Known rows, with every step that occurs
n, t: [  9 -11  -2   0  16  -6  -2  -4  17   0   1   4  -8 -14  -2   1  -4  15
  -4  10   5  -5  -4   2]
x, w: [ -6  -6  -4 -14   4  -1  -8  19  15  -6   7   5   2 -18   1  -2 -26  12
  -2  32   9  -8   5   6]
l, j, w, x, k, a: [ -3  27  -3 -14 -23  10   0  -6 -39  11  -7 -12  -7 -17  -2  16  25 -13
  10  -5   4  -1  10  10]
n, t, k, a: [ 14 -19   7  10   1   4  19  -3  38   5   8  -3   4  16  -4  13  23  -1
  18  -7 -11   4  -1  -3]
c, k, y: [  4  -6   2   2   7 -13  -8   7  14  -3   5  -2  12 -13   2   8 -19  11
   1 -10  -2 -15  -5  -5]
l, c: [-21 -10  -3 -21   3   1 -14 -16  -1  -6   0   6   6   8  -3   2 -11  13
  -8   7   1 -11   4   3]
k, y: [  3   3  -4  -4  11 -12   0   7   2  -2  -3   7   6  10  -2   8 -13  14
  -5  -1   9  -6  -4   0]
w, x, k, a: [ 17  31  -5   2  -6  10  -4   7 -29   5  -1   3  -4 -16  -6   8   0  -1
  10  -8   1  -1  12  -2]
a, l, c: [-19 -10  -3  -9  -2   1 -16 -20  -1  -8  -7  10  -3  20   2  -1 -16   4
 -14  -2  -1   6  -6  -3]
y, k, a, l: [  7  15   1   9  -3  10  -7   3  13   1   4   6 -10  23   3   3  -6  -3
   0  -1  -9  30  -9  -3]
l, j, w, x: [ -2   3 -11 -26 -11  -2 -12 -13 -20   4  -7  -8   1 -11  -2  13  -1   0
 -10  -5   9  -6  -7   6]
j, w, x, k, t, n: [ 23  11   0  14  10  10  35  20 -14  -4  -2 -23   1 -35  -3  -8  36   4
   4  14  -9  -6  14   0]
c, k: [ -4 -15   1  -1   9  -1 -24  -1  20  -3  12  -1  14 -21   1   3 -27   8
  -3   5  -3  -9  -4  -2]
j, w, x, k: [ 20  20  -5  -4   3  -4  -4   9 -19  -3  -2 -11  -8 -12   2   2  -2   5
  -9  10   1  -8  11   6]
w, x, k: [ 20  25  -9  -3   6  -2 -12   4 -23  -1   3   4  -7 -14  -6  -1 -10  13
  -5  -2   8  -6  13  -1]
x, k, t: [-3  4  2 11 17  5 12  9  3  0  2  1  4  3  1 -8  8  7  0 14  5 -2 15  5]
x, k, y: [  5  22   0   4  10 -13   5  10 -14  -2   1   5  -7   5  -1   2   2  14
  -1   8  11  -9  14   6]
n, t, k, x: [ 19 -21   3   8  23 -19  12   0  18   1  -2   1  -2  21  -5 -22  19   0
   3 -15  -4  -7  -2  -9]
a, l, j, w, x, k: [  1  21  -6  -6 -17  -4  -8 -13 -37   2 -11  -7 -21  -4   3   2  12  -9
 -11  -6  10   9   0   4]
a, k: [ -3 -14   0   0   9   1  -2  -7   9  -4  15   6  24  -4   3   4 -21   9
 -10   7   5 -15  -9   1]
j, w, x, k, a: [ 16  26  -1   1  -9   8   3  12 -24   4  -6 -12  -4 -14   2  12   8  -9
   7   4  -6  -2  11   4]
a, l, j, w: [-24 -11  -2 -12  -9  -1 -12 -17  -4   2  -9  -3  -6  13   7   8  -1  -9
 -16  11  11  13 -15   8]
x, k, a, l, c: [-21  14   5   3 -14  12  -3 -13 -23  -2  -6   6 -13  15   3   2  10  -9
   7  -1  -6  11  10   0]
n, t, k: [ 19 -25   2   6  12  -8  12  -7  43   0  12  -2   0  18  -5   2  12  13
   4   0  -4  -2  -1  -1]
l, a: [-22 -10   3 -13  -3   2 -14  -7  15   8   1   9   4 -22  -8  -4 -40   6
 -23  14   0  -5  -1   5]

Rows
[ 20 -19   3   3  14 -21  19  19  28  -4   3  -1  -8   2  -2 -26  14   2
  11   0  -3 -14   6  -6] | n, t, k, x, w
[  2 -14   4   3  -1  10   6   1  29   4  12   1  19  31  -5  15   5  -4
  12  -2  -7   6   2  -2] | t, k, a
[ -5   7  -5  -9 -27  10  -4 -13 -25   8 -18  -6  -5  -2   3  19   5 -22
   0 -22   2  17 -18  -1] | k, a, l, j, w, x
[ -5  -2  -5 -12  15 -12  -7  25  -8  -4  -5   8  -1 -11   1 -26 -20   0
  -2  16   9 -14   4   0] | k, x, w
[-19 -20   4  -3  -7   0 -24 -20  12  -9   0   0   3  -1   6  -4 -19   2
  -7 -11 -13  -3  -8  -9] | a, l, c, k
[  6  11  -1  13 -10  11  32  -1 -32   1 -10 -19 -13 -25  -2  -7  48  -9
   2  -3   0  12   2  -1] | a, l, j, w, x, k, t, n
[ 11  29  -5  -1 -17 -15   7  -6 -41   1 -18  -8 -23   2   4   7  19  -5
  -5 -23  11   4  -1   1] | a, l, j, w, x, k, y
[ -4  17   4  15  -5  11  -3   3 -15   3  -2   7 -11   8   3   1   0 -10
   4   7   3  19   4   1] | x, k, a, l
[ -6  18   3   3   0  11  -3   6 -14   5   6   4  -1  -4  -2   7   4  -3
   9  17   3   3  15   7] | x, k, a
[  2 -14   5  15  -6   9   6  -3  27   2   5   4  10  44   0  11   0 -13
   7 -10  -8  24  -9  -8] | t, k, a, l
[-23 -11  -4 -24  -5  -1 -11 -14  -4   4  -3  -7   3   2   2  12   2  -1
 -10  20  12  -3  -6  15] | l, j, w
[-17 -25  13  14   0  18  38  -2  22   4  13  -4  28 -51  -8 -13  -1   2
 -10   9 -14 -14  -4  -2] | l, a, k, t, n
[ -8  -2   1   9  -4  12  -7  -1   1   3  -7  10   1  16   3  10 -17 -11
  -1  -1   1  21 -13  -3] | k, a, l
[ 25 -16   4  11  12 -20  27   1  37  -1   4  -2  -2  24  -4   8  21  16
   8 -17  -4  -8  -2  -5] | n, t, k, y
[ -2 -23   9  10 -11   5  18 -23  31  -2  -3  -1  -8  33   0   8  29  -7
  16 -25 -20  12  -5 -10] | n, t, k, a, l, c
[ -6 -24   4  10  13   5  -1   6  34  -1   4  -5  23 -15   4  -2 -12   4
   1  -5  -8  -8  -3  -3] | c, k, t
[ 11  14  -4 -11  15 -14  -6  28   2  -7   5   3 -13  -2   1 -33 -11   9
  -2  16   1  -4   8   0] | y, k, x, w
[  5 -15  -1  -4  12 -15   5  23  17  -5   5   2   8  19  -2 -24  -3   0
   6   6   2 -11   9  -5] | t, k, x, w
[ -1  -9   0  -3  11 -12   5  19  -5  -7   5   7  16 -20   5 -27 -18  -2
  -1   6   6 -26  -2  -3] | a, k, x, w
[-24  13   5   0 -22  10   0 -11 -26   8  -7  -6 -16   8   8  11  25 -22
   4  12   6  19   2  13] | x, k, a, l, j, w
[ -2  32  -5   0 -25  11  -8 -14 -47   9  -9   7 -16  -6  -5   9  12 -13
   8 -25  10  17   1  -2] | w, x, k, a, l, j
[ 8 15  0 -3  3 11 -5  5 14  3 12  3 -1  9 -2  7 -2  5  5  8 -8 14  1  3] | y, k, a
[ -7 -11   6  16  -9  10 -18  -1  14   1   1   1   9  -9   6   9 -20 -14
   5 -11 -10  13 -15  -9] | c, k, a, l
[  0  -8  -1   2  19 -10  -2   0 -16  -3   3   9  22   2   2 -20 -15  -4
 -10  -9   5 -18  -9  -6] | a, k, x
[-11 -11   5   2  -7 -12 -10 -13   5 -11  -7  -1   1   6   7   1 -11   4
  -3 -29 -13  -7  -9 -10] | a, l, c, k, y
